Every row comes from one small tree of marks. The marks that hang from a mark follow it in brackets, in alphabetical order. Every link used is in the known rows. Which tree was each row made from?
In the rows, 128 means zero.
Known rows:
tivab(buduka(giso(kezok))): [158 110 142  79 103 125 145 165  91 158 122 156 133 114 125  82 140]
tivab(buduka(giso(kezok(fupetes) zedut))): [150 110 132 103 109 119 136 158  95 168 133 157 127 135 123  74 141]
tivab(buduka(giso(kezok sumus))): [131 122 153  97 106 127 135 155  99 160 120 148 147 124 139  96 130]
tivab(buduka(giso)): [149 103 134  56  91 138 153 164  90 153 118 148 122 108 108  68 141]
rola(fupetes(kezok)): [143  84 142  54 154 130 161 152 152 167 146 165 122  80 103 140 171]
sumus(giso(kezok(fupetes) zedut) tofam): [127 122 125 149 126 151 124 120 152 101 155 111 104 130 105 138 164]
tivab(buduka(giso(kezok(fupetes) sumus))): [120 123 148  89 107 133 138 155 102 160 139 158 148 128 129  93 141]
giso(buduka kezok sumus(tofam) zedut): [123 152 137 219 145  57  89  67 141 105 119 115 177 189 188 160  90]
buduka(giso(kezok(fupetes) sumus(tofam) zedut)): [ 99 158 128 170 163 156 132 117 133 141 137 119 124 153 125 137 111]
rola(fupetes): [156  96 120  35 150 157 141 137 143 153 177 147 139  64 101 147 157]
giso(zedut): [158  96 108  80 122 122 136 129 129 150 102 110  97 109 117 127 120]
giso(buduka kezok(fupetes(rola)) sumus(tofam) zedut): [ 86 166 133 210 174  61  98  84 154 104 154 124 171 199 172 151 100]
buduka(giso): [144 122 108  72 121 177 161 159 106 141 101 128  91  84  93 112 120]
buduka(giso(kezok(fupetes(rola)) sumus zedut)): [ 97 157 126 172 172 150 127 142 128 160 117 122 111 137 137 140  99]
giso(kezok(fupetes) sumus zedut): [100 137 137 149 154 111 104 109 154 166 143 131 150 150 159 177 119]
tivab(buduka(giso(kezok(fupetes(rola)) sumus))): [109 131 152  95 125 128 142 165 106 158 135 150 142 130 132  92 134]
kezok(fupetes(rola)): [ 98 117 113   4 150 150 172 172 150 132 165 142 107  94  77 123 155]
sumus(tofam): [133 116 130  25 128 150 175 118 149  89 152 104 128 110  87 130 152]

Which tree is each row?
[112 137 117 145 134 166 133 131 117 153  90 104  99 120 124 126  91] : buduka(giso(sumus zedut))
[110 157 141 136 153 165 143 128 127 128 119 116 133 122 131 149 112] : buduka(giso(kezok sumus(tofam)))
[ 87 148 145 156 169 115 116  88 168 134 167 114 160 173 149 172 127] : giso(kezok(fupetes) sumus(tofam) zedut)
[137 126 113 182 110 117 109 107 140  82 149 126 119 147 117 124 152] : sumus(giso(buduka kezok(fupetes) zedut) tofam)
[137 122 140 115 115 160 136 133 148  87 138 109 115 102 109 150 163] : sumus(giso(kezok) tofam)
[145 118 105 177 110 108  95 147 124 123 112 141  99 116 134 129 131] : sumus(giso(buduka kezok(fupetes(rola)) zedut))
[126 134 117 186 129 113 113 116 144  78 145 118 113 149 120 123 145] : sumus(giso(buduka kezok(fupetes(rola)) zedut) tofam)
[152 125 119 193 109 110 106 106 134  80 121 111 117 141 131 129 137] : sumus(giso(buduka kezok zedut) tofam)
[136 141 128 209 131  53  77  88 127 135  95 131 167 165 198 164  80] : giso(buduka kezok sumus zedut)
[191 117 106 173 125  47  94 111 111 133  99 147 140 147 169 137 103] : giso(buduka kezok zedut)
[ 97 147 130 104 135 184 156 129 127 120 116 104 118 113 105 128 112] : buduka(giso(sumus(tofam)))
[119 149 135 131 142 162 133 143 118 149 103 128 126 106 136 154 104] : buduka(giso(kezok sumus))
[126 114 140 106  99 130 135 146  98 162 111 131 128 133 131  77 121] : tivab(buduka(giso(sumus zedut)))
[115 157 134 182 160 150 128 115 127 140 109 103 121 145 140 143  98] : buduka(giso(kezok sumus(tofam) zedut))
[150 109 108 126  83 127 106 150 119 114 124 162 116  92 118 137 152] : sumus(giso(buduka kezok(fupetes)))
[135 115 115 114  84 145 133 119 132  61 128 112 113 109  96 115 152] : sumus(giso(buduka) tofam)
[147 126 126 147  99 125 120 119 133  69 131 123 128 118 120 136 151] : sumus(giso(buduka kezok) tofam)
[106 137 119 171 121  84 107  68 140  94 115  97 155 175 157 131  91] : giso(buduka sumus(tofam) zedut)
